Every row comes from one small tree of marks. The marks that hang from a mark follow it in brackets, in the order of their numbers. Every link used is in the known rows. Which tree was each row made from?
Known rows
z919{z841{z597 z852{z174 z993} z954{z651}}}: [-12  11  -7   7  16  14  22 -15 -21  18  -2  -9  12  15  33   6  19   4
   1  13   4   7  13   6  14 -17 -15  35  -4 -11   5   2 -19  41   1   8
  -8 -43 -48  -5  33   1   2  -5   6   2  -1   5]
z993{z651{z954}}: [ -3  -4 -17  -7  18  -6  15  -5  -2  -4   5  22   8  15  -8   1  22   2
  -3  -5   2  11 -21  -6 -15  -6  16   5  -7   6 -15  -9   8  -6   4  -2
  12  21  -8  13 -29  11 -16 -24  -7  -8   1   9]
z852{z174 z841{z919 z954{z857}}}: [  5  17  -6 -22  12 -16   5   5   2  -1   5   2  21  12  24   0   3  10
   9  19   6   9   9   9   6  -8  -2  18 -12 -18  -6 -15  11   2  -6  16
   5 -19 -21   6  -8  -9  -2   7  -4   4   1  16]
z489{z57}: [  2  -2 -10  15  -1 -20   4   0   3   5  -4  -1  12  16 -11   1   6   8
   3  -5   4  -6  -6  -9  -9   4  11 -12   5   7 -18  -8   8 -24  -6 -21
  19  30 -27   1 -64 -10  13   4  -4  -2 -27  -2]
z857{z954{z57{z489} z841{z852}}}: [  0 -14   4  -2   6  12 -17  -8   9  -9   2   2 -19 -13 -29  -6   0 -11
   0   0 -11  -1   0 -15   5   5 -13   9   2   7   8   2   3  -3  14  -8
  -1   5  26   6  65  19   0 -10   8   3   5  -9]
z852{z174 z841}: [  4  -4 -15  -8  13 -37   4   5  -1  -3   1  10  18  31   2  -5   4   3
  -4   6   6   2  -3  -8 -10  -8  -1  -7  -4  11 -21 -16   0 -16 -13  -3
  25 -20 -57  -2  -6  -8   4  -3 -13   3 -23  21]
z489{z57{z954{z841{z852}}}}: [  8 -11  -2   9   0   4 -12 -10   0   5  -6 -11   6  -5 -15   2   7   0
  -4  -2   0 -15  -8  -6   1   4   8  -2  -4  -2  -3  -8  10 -14   9 -11
  -3  -8   0  -3 -50   1   3   6   5  -5  -6  -9]
z270{z597{z841{z919 z954{z57 z651 z857}}}}: [  7  20   8  -6  -4   8 -15  14  12  13  -1  -6 -23 -16  14   0 -16   0
  -3   7  -2   8  28  15   8   3  -7   6   5   2  19  42  17  -1  -7  11
  -5   4  38   1  23  -5  -3   6   0   1  10  -2]
z954{z57 z651 z841 z857}: [  7   1   4   1 -33  -6 -19   6 -12 -12   5 -16 -23  -7 -23  -1 -16   5
   1  -6  -3 -14  14   3  -2  16 -22 -24  14   8   4  16  -3 -17 -11   2
   0 -16  26  -9  88  -3   0 -31  -6   5 -17  -5]
z270{z597{z841}}: [  4 -14  -6   2  28 -16 -18  18  20  12   2   7  -7  15 -14  -4 -10 -11
 -13  -6   1   4   2  -3 -11  -1   9  -4   5  27 -11  15   5 -15 -11 -18
  23  22 -22 -10 -19  -7   2  20 -14   3  -4   9]
z857{z954{z57 z651{z993} z841}}: [  4  -2  10  -8 -17  14   1  -2 -18 -19   7   3 -22  -9 -26  -4 -10  -7
  -5   3  -5  -6   2   6  -8  13  -8 -13  12   1   9  19   7  -8  12  -4
   5  -8  45   1  87  18  13 -46  -1   4 -15   6]
z841{z597 z852{z174 z993} z919}: [-14  17   0  13  -8  -6  26 -13   0  22 -10   8  20  21  39   6   8  10
  -2  10   4   1   1   1   7 -22   5  13 -13 -11  -8  -3 -33  19   9  12
   4 -16 -66  -4 -44 -21   3  22   4   0   2   4]
z270{z597}: [ -3  -7  -3  10  17 -33   4   9   5   8   4  14  -1  21  -7   2   0  -8
  -6  -4   0  13  -3  -9 -10   3   3  -8   5  27 -15  13   9  -8 -23 -22
  19  27 -26  -2   2 -13   0   7 -11   0  -6   1]
z57{z489 z954{z651{z993} z857}}: [  7 -23  -2 -18  -9  -7  20   4   1 -31  -1  13  -6 -16   0  -4 -12 -11
  -1  -9  -3  15   0 -11  -7   7  -5 -14  -5   6   5 -26   9  -4 -25 -10
 -19  19  22  17  40  48  -5 -22  -1 -11  12  13]
z597{z841{z852 z954{z651}}}: [  0 -10  -4  -3  25   7 -20  13  14  24  -5 -17   3  -8  12   1   5   4
  -1   0   0  -5  12 -10  -3  -7  -2  34  -1  -1   2   9   9  21  35  -7
  -3   7  22  -9 -46   8   8  11   2  -1   2   5]
z597{z841{z919}}: [  5 -12  -5 -16  20  -2 -13  12  22  13  -2   3  10   1   2  -4 -15  -4
  -2  -4   4  -8 -10  -1 -12  -9  18  -5  -5   2 -16  -4   4  -6  13   4
  21  20  13 -10 -72 -17   2  35  -7   1  -2   5]
z852{z174}: [  2  -9  -3   6   9 -35  23   8  -4   2  -6  11  11  21  -5  -2  -2  -5
   1  -6   6   1  -1 -11 -12  -4   4  -7  -2   8 -25 -15   0  -9  -8 -11
  23   6 -57  -2  -2   2   3   1 -10  -2 -15  13]
z174{z852{z841{z597 z919 z954}}}: [ -7  16  14  -6  33  -5 -10   1   9  20   2  12  21  10  22   4  19  10
   6  13  -2   8  -2   7  14 -12   4  24 -11 -11  -2 -13   8  29   6   6
   8   3 -26  -4 -53 -24  -1  34   0   9  -3   0]
z57{z489 z954{z651{z993} z841{z919} z857}}: [ 11 -14   2 -34 -18  13   6   2   4 -30   4   9 -14 -26  -6  -3 -20 -10
  -2  -1  -3   5  -8  11   0   7  -1 -24  -9  -3  12 -17   3  -2 -17  10
 -22  -5  56   9  45  28  -6 -12   1  -8  29   8]
z841{z597 z852 z919 z954{z57 z857}}: [-12  29  20  16  -1  10   9  -6   2  14   0 -11  -2 -12  35   8   2   4
  15   2  -1   4  14   3  20  -3  -1  27  -2 -21  18  22   7  28  19  13
 -19   8   5   9 -25 -15  -5  24  16   3  13 -24]
z489{z57{z954}}: [  9 -14  -5  11   3 -13   8 -11   1  -1  -8   9  12   3 -10   0   5  -2
   2  -4   5  -1  -8 -18  -6   3  14 -12  -1   2 -15 -16  21 -25 -12 -20
  12  23  -1  10 -55   4   2   9  -1 -10 -14  -4]
z489{z57{z954{z841{z852{z174} z919}}}}: [ 11   6  -3   2  -3  11  12 -15   3   9 -18  -1  11  -3   3   4   2  -1
  -5   8   3 -14  -2   7   8  -8   8  -2  -9 -12  -8  -4  -3  -8   7  10
  -2 -23 -26  -5 -53  -7  -1  13   8  -5  -4  -1]
z954{z57{z489} z651}: [  0  -9  -8   4 -10 -11   4   5   4   0  -7   7 -17   1 -14  -4  -6   0
   2  -6  -3   6   1 -24 -10   6 -17 -21  15  22  -1  -4  -6 -20 -23  -7
   8  26  20  12  37   4   1  -8  -2  -4 -10  -1]
z489{z57{z954{z841{z919}}}}: [ 14   0   0  -6  -3   3  -7 -12   4   0  -3   6   6  -7 -14   1  -6   2
  -1   5   3 -12 -17   7   0   3  16 -20  -7  -5  -8 -11  15 -24  -1   3
   8  -5  20   0 -54 -16   1  19   2  -6   1  -7]
z651{z954{z57} z993}: [ -1   8   0  12 -12  13  25   4 -17 -12  -4  20   1   2 -21  -6   8 -14
  -1   0   1  11 -12   4 -16   3  15 -10  11  -8  -4   6   9  -8   0  -8
   1  25  17  14 -46  21   2 -33  -2  -7  -4   7]
z919{z841{z852{z993} z954{z857}}}: [ -7  -5 -11  -4   5  14  -3 -11 -15   2   9 -23  18  -2   7   4  15   8
   5  12   2   6  -1   8   8  -2   0  40  -2 -17   1 -16  -3  26   5   1
 -17 -11  12  -4  15  -1   2   8   1   3   2   1]
z597{z841}: [  8 -20  -9  -5  22 -15 -15  16  13   7  -2   0   5   4 -12  -6 -11  -3
  -6 -10   4  -7  -7 -10 -17  -2  12  -2   0  12 -18  -5   7 -15  11 -12
  24  21  -9 -11 -41  -5   4  17 -11   0 -10   9]
z57{z489}: [ -3 -22  -9   0  19 -26   3   9  13  -5   0  17   5   8 -16  -3  -2  -6
   2 -10   0  10 -13 -20 -12   1   1  -6   2  17 -13 -24   7 -15 -18 -19
  16  40  -8   7  -8   5  -1  15  -6  -4   1   3]

Write each row's tree
[  0  15  19  11 -36   2   6   7 -19 -21   9  -9 -23  -5  -7  -1 -14  -3
   0 -10  -2  -9  14  17   1  17 -12 -30  14   5  18  31 -10  -1 -12   5
 -12 -26  10  -5  73   5   5 -36   1   6  -9  -6] : z954{z57 z651{z993} z841{z597} z857}
[-17   2   0  22   2 -11   1  -8   0  16  -1  -1  17  19  24   5  14  10
  -2  -2  -1   2  -4  -8   1 -10   5  15  -3   6  -3  -4 -24  15   5 -10
   3   1 -42  -5 -30 -11   6  20   2   1  -2  -5] : z841{z597 z852{z993}}
[ -6  -1   1  -1   5  -9  -2   7  -2   9   2 -19   2  -6  15   7  10  15
  12  -1  -2   2  16  -9   5   2  -8  28   1 -10   5  10   9  24  16  -8
 -18  10  21   1  -1  12   2 -10   5   0   0  -5] : z841{z852 z954{z651 z857}}
[ -7  20   5   1 -23   2   4  -8  -3   1   0 -12  11  10  26   5  -4  11
  -1  11   1  -8   8  17  17 -11  -3   6 -12 -14   3   0 -35  21   7  21
  -8 -42 -54 -14  23 -19  -4   9   4   4   9   3] : z954{z841{z597 z852{z174 z993} z919} z857}
[ 10 -31  -3 -10  19 -12  -9   0   9 -19   3  16  -5 -12 -31  -6 -12 -16
  -2  -8  -3   3 -18 -13  -5   5  -2 -17  -3  11  -4 -33  17 -25 -16 -11
   4   6  19   6  49  19 -12  15  -4  -7  24   0] : z57{z489 z954{z841}}
[ -4 -13 -10  -3  -9 -17 -24  -2   0   6  -2   3  28  29  -6  -3  18  22
  -8  15  -5   1  -8  -3  -6  -6  -1  12  -3   8 -17 -40 -22  -6 -14  -8
  16   5 -30 -16 -10 -19   8  11 -16   5 -29  24] : z174{z852{z841 z993}}
[-11  -9  -2   7  34   5   7 -11  -5  14   8  -7   5  13   6   5  13 -11
   4 -11   4   1  -9  -6   3  -3   1   9   0   9 -10  14  -7  33   1  -5
   0  -6 -24  -7 -24 -14   2  14   3   8  -7 -17] : z919{z841{z597 z852}}
[  0  11  18  17 -12 -14  -8   2  -9 -16  10  -8 -15  -4 -10  -1 -14  -1
   6 -12  -1 -12   9   4   6  14 -10 -26  10   4   6  17  -3 -11 -11   2
   1 -15 -15  -6  72 -16  -4 -11   0   7  -3 -17] : z954{z57 z841{z597} z857}
[  6  -7   8 -23   5   3  -3  -8  11 -20   8   7 -19 -23   4   2 -20  -7
   5  -7  -3   2   3   4  13   3 -11 -26 -10   4  15  -5  -1   8 -17  13
 -17 -13  29   8  67  15 -18   0   7  -3  33 -13] : z57{z489 z954{z651 z841{z597 z919} z857}}
[  5   7   3 -12  19   9   1  10  17  14  -8 -15  15  -8  24   0  -8   0
   4   6   4  -6  18   8   7 -14   4  38 -13 -24  -3  -1   4  18  29  11
  -7  -7 -18  -4 -52   4  -3  27   3   1  13   9] : z597{z841{z852{z174} z919 z954{z857}}}
[ -4  10  -3   7  12  23   3  -9  -1 -16   7  22 -21  -3 -15  -4  16 -10
  -6 -10  -4   8 -15   2   2   1  -4 -15  -2  14  13   2  -6 -16 -12   9
   1  -7 -10  19  66  11 -26 -24   5  -3  22  -8] : z993{z651{z954{z57{z489} z841{z597}}}}
[-10   0   4   6   7   6  15   9  -7  14  -3  -5   5  -1  17   5  13  -1
   4   3  -2   7   3   1  -5  -2   5  31   1  -8   5  11   8  28  20 -10
 -14   8  12   1 -39  19  14 -10   5  -2  -5   5] : z841{z852 z954{z651{z993}}}
[ -6  -8 -11   3 -23  -3 -23  -2  -8   9   0 -17   3  11  -1   4   6  18
  -8   6  -4 -12  -3   3  -4  -2  -7   4   4   8   0   0 -30   9   9  -2
   0 -24  10 -16  38 -10   9 -10  -4   2  -8   5] : z954{z651 z841{z852{z993}}}
[  3   8  -1  -8 -13  33   9   3  -1 -19   0  21 -11 -16 -30  -7  -6 -19
  -1   8  -2   8 -25  20  -5   1  12 -21   7 -10   8  -1   4 -13  -8  11
  -6  15  51  14 -19   9  -6 -17   3  -5  23   5] : z651{z954{z57{z489} z841{z919}} z993}
[  0   5   5   6  -2   9  -5   0  -4 -27  11   8 -24 -15 -22  -5  -3  -8
   6  -8  -3   5   0   4   8   9  -9 -22  10   2  14   3   1  -8 -12   0
 -12   9   5  11  58  17 -19 -30   3   0  26 -11] : z651{z954{z57{z489} z841{z597} z857}}
[ -8  15   8   9   6  19   7 -11 -19   9   7 -24 -13 -13  21   7   8  -1
  10  -3   0   3  22   4  19   5 -20  21   9  -8  19  29   4  36   4   9
 -26 -23  15   3  47  -1  -2 -12  12   7  -3 -22] : z919{z841{z597 z852 z954{z57 z651 z857}}}
[  0  -3  -1   3 -37  19  -4   9  -2 -17  -2 -16 -25 -16 -11  -2 -11  -5
  -3  -7  -8  -2   9   9   2  13 -18 -12  13   3  20   6 -20   3 -13   3
 -26  -6  33   2  64  19   6 -30   4   2   1   2] : z954{z57{z489} z651{z993} z841{z852} z857}
[  8   7   0   0 -18   6  -9   3 -15 -23   7  -2 -13 -11 -36  -4  -5  -2
   5  -1   0  -5  -2   9  -1  14   1 -17  12  -7   2   7  11 -16  -3   3
  -2   0  23   1  30   9 -12 -39  -4  -2   5  -3] : z651{z954{z57 z841 z857}}
[-14  14  -1  27 -25  16  -6 -19  -9   8   2  -5  -5  13  18   4  19  12
 -13  -3  -5  -6  -4   6   5  -4  -7  11  -3   9  13   9 -37  -7  -2  15
   0 -43 -26  -6  51 -25  -9   1   5   4  -5  -7] : z954{z57 z841{z597 z852{z993{z651}}}}
[  8   9   6  -5 -29  -3 -11   2  -2  -8   6  -9 -10 -12 -17   0 -19   0
   5  -1   0 -11  -1  13   2  11  -3 -22   6  -7   1  14  -2 -16  -8  15
   3  -5  31  -5  35 -23  -3   5  -3   5  -2  -8] : z954{z57 z841{z919} z857}
[  8  15   9 -13 -20  30   0  13   2  -2  -1 -11  -8 -24  14  -3 -17  -2
   1   6   2   1  17  19  -1   3   2  10   3 -25  19  17  11   1  12  19
 -13   2  59   2 -16   8   5  -4   3  -2   3   8] : z597{z841{z919 z954{z57 z651{z993} z857}}}
[   1   -2    2   -8   31   10  -16   10   22   29   -6   -7   13  -11
   15    1    1   -1    2    5    1   -3   -3    2    1  -14   16   38
  -10  -14    0    8   14   18   40    5    3   17   19   -5 -103   -9
    4   46    5    0   15   -2] : z597{z841{z852 z919 z954}}
[ 10  -4  -5   3 -17   2  23  -6 -10  -7  -9   8   5   2   0  -1   5   0
  -4  -5   4   0  -3  -6 -12   6   9 -18   0  -1  -3  -5  10 -16  -8 -12
  -3  11   9  11 -48  25  11 -24   1 -13 -19   8] : z489{z57{z954{z651{z993}}}}
[-18  11   1   7  -2  -2   6 -13   5  22  -4   1  17  14  35   9  10  12
   1   6   1   0  -8  -1   4 -16  14  11  -9  -3  -1   0 -24  21  14   6
   0   1 -26  -5 -64 -29   6  33   7   2   4  -9] : z841{z597 z852{z993} z919}
